Every row comes from one small tree of marks. The marks that hang from a mark follow it in brackets, in alphabetical order. Every link used is in the known rows. Which tree was each row made from?
Known rows:
sitazus{bego{kenol} renam{suburil{misuv}}}: [-10  12 -45   4  14   0  -9 -37  -7   1  10  11  19  16  -7   6   9  22
 -26  10 -12   2 -25 -24  11  -6  48 -16  21 -19 -44   7   6 -30 -16  -1
  25   1 -15  -6  11 -26 -11 -39 -19  -2  14 -40   3  79 -47  -6  -7   9
  -2   9   0]
govap{bego renam{suburil}}: [-18  15  -5 -22   7 -31  -1  34 -14 -13   9   1  12  14   6 -23   1  28
  10  36   9 -29  -2   8  22 -17  33  -2  15  23 -15  -4 -16  -1 -46  -9
   8  -1 -19   1  23 -16 -24 -16  -5   1 -29 -29  11  20 -27 -34 -12   4
  12  33 -19]
renam{suburil}: [-17  12  -4 -11   2 -20 -17  15   2   0  -2   5   7  12  16  -9   1  13
  -7  26   3  -3   8  -6  18 -12  16  -1   7   3 -18  -2  -4 -13 -11  -8
   4  -9 -19   2   4 -13 -17 -24   0   7 -14  -4  -1  17  -4 -19 -17  -4
   3  26  -7]
noko{goke}: [-10   3  -5  -3  -1 -14   6  12  11  -9  -1   9  10 -10  24 -17   5  15
 -29  -1  -1   8  22   4  15  -8  16   3   4  15  -9   0 -15 -17   4 -17
 -15 -11 -20   7  14   2 -17 -16  -8   2 -13   3   0  22  12 -12 -11  -2
  -3   9  -4]
sitazus{renam{govap}}: [ -5   5 -37  -4  -9  13   0  11  21  -3   0  12  16  11  -4  -9  -1  26
  -3   0   0   8   8   0   3 -23   7   0  16  -9 -33  -7 -14 -36 -21 -10
 -15  -6 -17   8   3  -4  -8 -38 -10  19 -18   5  -7  26 -43   2  17  -6
   6   8  15]
suburil{renam{govap}}: [  4   8  -8   6 -14   2  -6   4   5 -11  -6   1  10  17   5   4   4  14
   0  24   9  -3   9 -11  12 -13  24  -2  10 -10 -26 -11 -16 -23 -10   0
 -28   3 -19   4   0 -13  -8 -32   2  -2 -21  14 -12   4 -35   0  11  -3
   2  27  11]
sitazus{bego{fuval kenol suburil{misuv}} renam}: [ -8  13 -42  17  14 -28  -1 -53   2  -2  13  10  25 -15  -7  20  21   2
 -49  11 -14   6 -53 -18 -30   3  44 -12  20 -39 -50  18   3 -51 -13  -5
  51   7 -10   0  37 -24 -11 -38 -34 -31  36 -16  12  64 -33 -31  -5   9
  -2   2 -13]
sitazus{bego{suburil} renam}: [  2   0 -36   3   3 -28   3 -17  13  -1   9  13  16   9 -15   9   7  14
 -13 -10 -17  17 -14   3 -10   4  33 -10  22 -14 -33   4 -42 -30 -17 -13
  26   3 -20  -1  20  -9 -14 -26 -26  16  13 -13   4  37 -56  -9  11  -4
   2   6   1]
kenol{bego{fuval sitazus}}: [-28  19  18  -1  -1 -36 -15  -5 -10  -3 -13   0  11 -32   6  -9  12  -8
 -18  56   0 -13  -3  -1 -21 -17   6  20   5  20 -27  11  25 -30 -12 -23
  38  -8 -16   6  19  -7  -3 -17 -22   5  10  25   7 -14 -23 -22 -13 -10
 -11  10 -22]
kenol{bego{fuval suburil}}: [-18  18 -15  -1   2 -45  -8 -17  -6  -3  -4   0  11 -18  12   4  17 -10
 -27  41   0  -4  -8   1 -33 -10   0  21   0   1 -28   7   0 -15 -12 -13
  40  -6 -14   6  27  -6 -15 -20 -16  -9  12  25   7 -18 -12 -40 -10 -10
  -5  21 -29]
renam{govap}: [  0   6 -15  -6  -9  -4  -9  16  12  -6  -2   8  10   7  14 -11  -1  20
  -7  13   7   3  10   1   7 -20  -3   6  17 -11 -18  -1 -13 -32 -14  -7
 -26  -8 -17   7   1  -8 -14 -24  -1   8 -20   6  -3   7 -12  -6  -4  -7
   4  15   2]
renam{govap{bego{fuval}} sitazus}: [  3   9  -3 -20   0 -12 -18  29   5  -9   1   3  23   0   5 -17  -1  16
  13  32  17 -30 -37   2 -16 -35 -15  -5  29   8 -19   1   7 -50 -62 -10
  -5   3 -15  12  19 -25 -16 -36 -13  -9 -38   8  18  15 -35 -33 -15  -1
  23  21  -6]
govap{renam}: [-16  16  -3  -6  -6 -19   4  26  -2 -13   8   4   5  -4  19 -11   5  18
 -18  17   2 -15   3   9   8 -11  23   5  12   9 -10   7 -24 -19 -16 -11
 -12 -18 -18   4  18  -1 -15  -7 -11  -2 -13  -3   0   5 -14  -9   3   4
  -3  14 -14]
bego{kenol sitazus{renam} suburil}: [-16  14 -35  16   6 -33 -14 -15  20   0   0  10  15 -28 -16  -4  23   1
 -19  25 -12   8 -24 -16 -23   1  31  -7  36 -29 -25   0  -3 -36  12  -7
  46   4 -15  10  18 -14 -19 -15 -28 -15  51  10   9  42 -20 -27 -18  -1
  -8  15 -16]
renam{govap sitazus suburil}: [ -3  11 -22 -21  -2   6 -36  30   2   2  -3   2  18  22   9 -15  -5  19
  18  21  14 -11  -9 -23  15 -34 -14  -9  34  22 -21 -15 -12 -32 -35   0
 -14   8 -18  10  -4 -29 -26 -28   8  10 -35  10   2  33 -27 -16 -23   0
  17  45   9]
suburil{misuv{lado} renam}: [ -1  23  -6  30 -16  -4   2   3   2 -17  -8  -5   5   8  -2  30  16  10
 -35  31   0  -7  12 -33  21  12  55  -6 -11  -2 -25   2  23 -12  -4  -3
 -54  -7 -24  -4  24 -18   4 -32  -8  -5  -9 -27  -7   8 -29  -1  24   8
 -16  34  -4]
kenol{bego{fuval sitazus suburil{misuv renam}}}: [-22  26  16  29  -1 -42 -20 -47 -22  -7 -16 -12  20 -24 -14  28  26 -24
 -28  58   4  -8 -20 -31 -16   3  32   5  -1  12 -43  -1  26 -20   6  -1
  39  24 -17   1  36 -30  -3 -21 -12 -24  30  11  -2  -3 -29 -27  -9  -2
 -17  44 -20]
kenol{bego{sitazus suburil{misuv renam}}}: [-10  22   3  29  -6 -32 -21 -37 -23  -7 -15 -10  13  -8 -18  25  25 -16
 -20  41   1  -2  -4 -33  -1   7  29   0   6  16 -32  -5  16  -5  20   5
  16  23 -22  -4  25 -27  -7 -10  -5  -9  33  -2  -8  -1 -39  -8  -9  -3
 -21  45 -15]
suburil{renam}: [ -4  13   3   8 -13 -15  -4   0   0 -12  -3   2   2  10   6  10  10   6
 -13  21   4  -7   8  -6   6   2  37  -3  -1  -3 -17   1 -12 -13  -2  -3
 -15  -7 -22   0   2  -9  -8 -24  -6  -6 -10  10 -14   0 -23  -2   7  -1
  -7  19   1]
bego{fuval kenol sitazus}: [-25  19  12   8   7 -40 -17  -7   8  -4  -5   6  13 -40  13 -11  20  -3
 -29  51  -2 -13 -27  -4 -25 -10  23   4  22 -20 -23  16  25 -54  -4 -15
  44 -11 -12  11  19 -14 -10 -19 -27 -30  34  20  16  21  10 -35 -31   1
  -9   3 -24]
govap{bego{sitazus suburil{misuv renam}}}: [ -2  15  21  27  -1 -44 -15 -19  -7 -14  -9  -6  17  -7 -25  15  19  -7
  -5  32   6  -8 -20 -22   8  13  45 -18  17   0 -23  -2  13 -19  -4   7
  10  28 -22  -3  35 -36 -11 -19  -8 -21  24 -31   4  17 -28 -24 -20   3
  -7  43 -19]
bego{fuval kenol suburil{renam}}: [-13  20 -18  19   3 -47 -11 -36   2  -9  -1   1  12 -17   8  16  30 -10
 -32  46   1 -12 -35 -16 -34   4  43  -5   9 -37 -29   2   1 -29   3   4
  44   6 -12   7  23 -21 -16 -27 -18 -51  29  30   5  13  -4 -49 -12   4
  -2  27 -22]
lado{noko}: [-14   6   6  -8 -17 -16  -8  18  12 -10   6   6  -1   7  29   3  13  14
  -1  20   2 -19  11   3   6 -21  15  14  -1  11   5  15   0 -25   9 -18
 -16 -15 -14  -6  13  -4  -7 -14 -22   3 -14  -6  -9   5   8 -15  -5  -1
  -4  10 -18]

Which tree is each row?
[ 16  10 -10  -8 -10   2 -15  24  -3 -14  -2  -1  16  24  -8  -5   2  20
  26  26  18 -29 -17 -12   6 -22  10 -15  28  11 -15 -13  -8 -24 -45   3
 -32  14 -21   6   6 -30 -17 -34  -2  -1 -37   3   0  15 -63  -8  -3   0
  19  38  10]	suburil{renam{govap{bego} sitazus}}
[-14  17  -3  16  -5 -40 -19 -23  -9  -4 -21  -9  23 -17 -12   7  20 -14
   4  64   5  -8 -15 -18 -24 -17  16   9  14   9 -48 -15   1 -30  -8  -4
  43  30 -15  12  22 -26  -8 -27  -8 -14  13  36   2  -7 -46 -37  -4  -8
  -1  47  -8]	kenol{bego{fuval sitazus suburil{renam{govap}}}}
[  7  20 -31  12  -2 -26 -28 -19   3  -7   1   1   9  -1  -1  13  26  -4
 -12  29   4 -18 -36 -28 -22   1  23 -19  34 -19  -9  -4 -11 -19   4   9
  12  11 -17   7   9 -27 -26 -14 -10 -34  26  26   0  29 -26 -24 -19   7
   0  40 -11]	bego{kenol suburil{renam{sitazus}}}
[ 14  22 -24  20 -19  19 -17  22   5 -14 -12  -6  16  18  -9  23   7  14
 -10  29   9 -16  -5 -48  18 -11  25 -17  13  19 -28 -12  18 -31 -27   4
 -73  10 -24   4  15 -35  -2 -36   2  -5 -29 -13  -6  26 -55   3  20  11
   0  53  13]	suburil{misuv{lado} renam{govap sitazus}}
[  3  20   3  14 -13   6 -26 -13 -10 -12  -3  -3  11  11  -3  24  10   3
 -13  10  12 -18 -17 -33  10  -3  21 -17   8  15 -17   2  12 -22  -9   6
 -37   5 -22  -4  10 -29  -8 -23  -1 -15 -12  -3 -15  20 -33  12  -4  10
  -6  36   4]	suburil{misuv renam{sitazus}}
[-11   7 -23   1   7   2  -6 -22  -7   2   6   9  20  26 -11  10  -2  21
 -14  -2 -10   8  -8 -17  22  -5  40 -15   9   9 -45   5  -7 -26 -25  -8
  10   4 -20  -9  14 -24  -8 -40 -14  18  -8 -46  -4  64 -58   5   4   5
   1  17  11]	sitazus{bego renam{suburil{misuv}}}
[ -2  14 -17  -8  -1  15 -40  13  -7   1  -4  -2  23  22   5  -4  -3  17
   5  14  16 -10 -17 -39  24 -34 -14 -14  25  20 -31 -11   6 -35 -31   8
 -29  14 -18   3   7 -38 -19 -29  15   3 -27 -17  -2  41 -24  -6 -24   7
  11  51   8]	renam{govap sitazus suburil{misuv}}
[-21  21  15  18  -1 -54 -18 -29 -12  -5 -19  -7  14 -24 -12  15  27 -22
 -14  64   0 -11 -15 -17 -26  -3  31   7   5  11 -37  -4   5 -18   0  -8
  54  17 -18   7  26 -21  -9 -18 -18 -15  26  34   1 -15 -38 -36  -8  -8
 -11  38 -18]	kenol{bego{fuval sitazus suburil{renam}}}
[ 14  13 -38   9   8 -21 -27 -29  -9  -2  13   6  19  -1   1  14  18   3
 -31   2  -4  -4 -48 -26 -17  -1   9 -21  45 -20 -16  16  -4 -41  -7   5
   9  10 -17  -1  23 -37 -23 -12 -17 -23  35 -16  13  59 -29 -13 -33  10
  -3  22 -15]	renam{sitazus{bego{kenol suburil{misuv}}}}
[-13   4 -12  -2   2 -15   7 -13   9  -3   7  14  18  -3  -3   4   4  14
 -20   9 -13  -1 -19  10 -19  -8  37  -2   8  -8 -40  16 -17 -46 -37 -25
  33 -13 -16   0  18  -7  -2 -42 -37   9  -8   0   5  34 -54 -10  19  -1
   4 -12   4]	sitazus{bego{fuval} renam}
[-10  17  -9  23   3 -44 -24 -23   8  -4 -12  -2  22 -28  -7   4  28 -10
 -11  60   3  -7 -38 -27 -28 -10  33  -6  32 -33 -42 -10   3 -52  -2   5
  50  28 -11  15  22 -33 -17 -27 -16 -47  34  34  11  26 -18 -49 -21   2
   0  39  -9]	bego{fuval kenol sitazus suburil{renam{govap}}}
[-10  23  -1  -3   6 -40 -14  13 -13 -17   9  -6  27 -18  -2   3  13   4
 -11  29  13 -34 -51 -12 -17 -13  10 -12  25  23 -20   6   0 -36 -52  -1
  13  14 -16   4  56 -36 -22 -14 -13 -39  -6 -23  22  23 -26 -43 -18  14
  12  42 -31]	govap{bego{fuval suburil{misuv}} renam{sitazus}}
[  3  26 -23  15  -9 -12 -27 -34 -25  -8  -7  -9  15  11  -9  30  19 -12
 -15  23  10 -15 -18 -36  -7  -3   7  -8   9  24 -20  -6   8   0   1   9
 -10  18 -22  -3  19 -31 -14 -15   2 -13  12   8 -12   4 -51  -2  -6   0
  -8  54 -10]	kenol{bego{suburil{misuv renam{sitazus}}}}
[-20  13 -29   5   2 -28 -12 -13   6   3 -14   1  27 -23 -20  -3  14  -3
   0  43  -3   4 -15 -12 -32 -26  -1  12  22   6 -54 -12  -2 -37 -21 -16
  58  19 -12  14  28 -16 -10 -31 -21   5  17  27   7  10 -54 -32   2 -11
   3  29  -5]	kenol{bego{fuval sitazus{renam{govap}} suburil}}
[-16  14  25  13  10 -59 -17 -12   0 -10  -5  -2  24 -30 -10   2  17 -10
 -18  39   5  -7 -33 -11 -12  -2  23  -7  17  -3 -28  13  25 -43 -24  -7
  37  16 -16   2  52 -33 -11 -21 -20 -26  22 -24  20  18  -2 -47 -31   2
  -2  28 -30]	govap{bego{fuval sitazus suburil{misuv}}}
[ -7  17 -30 -25  14 -12 -31  16  -2  -3   2   3  25   6  11 -26   7  19
  15  59  17 -40 -52 -17 -14 -41  -4 -11  39  -5 -29  -6  20 -38 -60   1
  28  11  -9  14  14 -39 -28 -40  -8 -29 -21   6  26  47 -29 -55 -38   5
  27  37 -13]	renam{govap{bego{fuval kenol}} sitazus suburil}
[-13  10 -37   0  -1  18 -13  -6   4   1  -3   4  24  24  -9   1  -5  23
  -5   7   5   8   1 -28  29 -24  17 -10  10   4 -51 -14   1 -26 -22   2
  -9  10 -16   2  10 -24 -11 -45   6  10 -22 -31  -9  51 -40  -4   4   4
   7  34  14]	sitazus{renam{govap suburil{misuv}}}
[ 26  11 -43  12  -4  -8 -19  15   8  -4   0   0  25  12 -11  16   7  16
 -17   9  -5   5 -21 -37   5  -9   5 -19  39   7 -29   2 -10 -45 -36  -3
 -39  21 -23   3  30 -40 -12 -25 -12   9  -5 -31  16  49 -55 -14   2   8
   6  44   1]	renam{govap sitazus{bego{suburil{misuv{lado}}}}}
[ -6  17 -29 -18  13 -14 -22  14 -19  -3  15   5  18   9  12 -17   9  26
  -5  29  -2 -31 -39 -14   3 -20  30 -17  47  17 -17   3 -28 -27 -41  -5
  21   2 -16   5   8 -29 -29 -10 -18  -9  -3 -10  16  64 -51 -21 -25  14
  10  27 -10]	govap{renam{sitazus{bego{kenol}} suburil}}
[-13   7 -49  -9  16  -7  -8 -21   5   5   5  12  28  10   0  -9   5  25
  -5  33  -8  -7 -35 -10 -12 -29  33  -8  30 -24 -62  -4  -8 -54 -46 -10
  53   8  -8   9   8 -25 -14 -52 -22  -3  -7   1  13  73 -54 -33  -5   4
  17  10  10]	sitazus{bego{fuval kenol} renam{govap suburil}}
[ -7  17  -4  26   3 -47 -21 -22   5  -6  -7   0  10 -22  -8   7  31  -9
 -17  43  -4  -3 -22 -26 -16   9  44 -12  28 -27 -22  -4  -2 -26  24   4
  35  18 -17   7  15 -25 -18 -10 -17 -33  47  19   3  23 -13 -29 -25   2
 -13  32 -17]	bego{kenol sitazus suburil{renam}}
[ -1  14 -14  -7   8 -22 -21  -9  -2  -3  11  10  16 -11  17  -5  13   8
 -24  31  -3 -24 -50  -5 -33 -17  14  -9  36 -11 -21  24  -2 -57 -33 -15
  29  -9 -13   5  13 -22 -14 -25 -32 -22   8  18  19  44 -33 -25 -24   6
   6  -2 -11]	renam{sitazus{bego{fuval kenol}}}
[-13  22 -15  10  -2 -11 -11  19   4  -5  -6  -2   9  12   6  10   6  16
 -30  37  -1  -1  12 -32  34   0  34  -4  -5  10 -25   3  27 -11 -17  -6
 -33  -7 -22  -2  23 -22  -6 -32  -1   6 -14 -40   4  27 -12 -16   1   7
  -9  40 -14]	renam{suburil{misuv{lado}}}
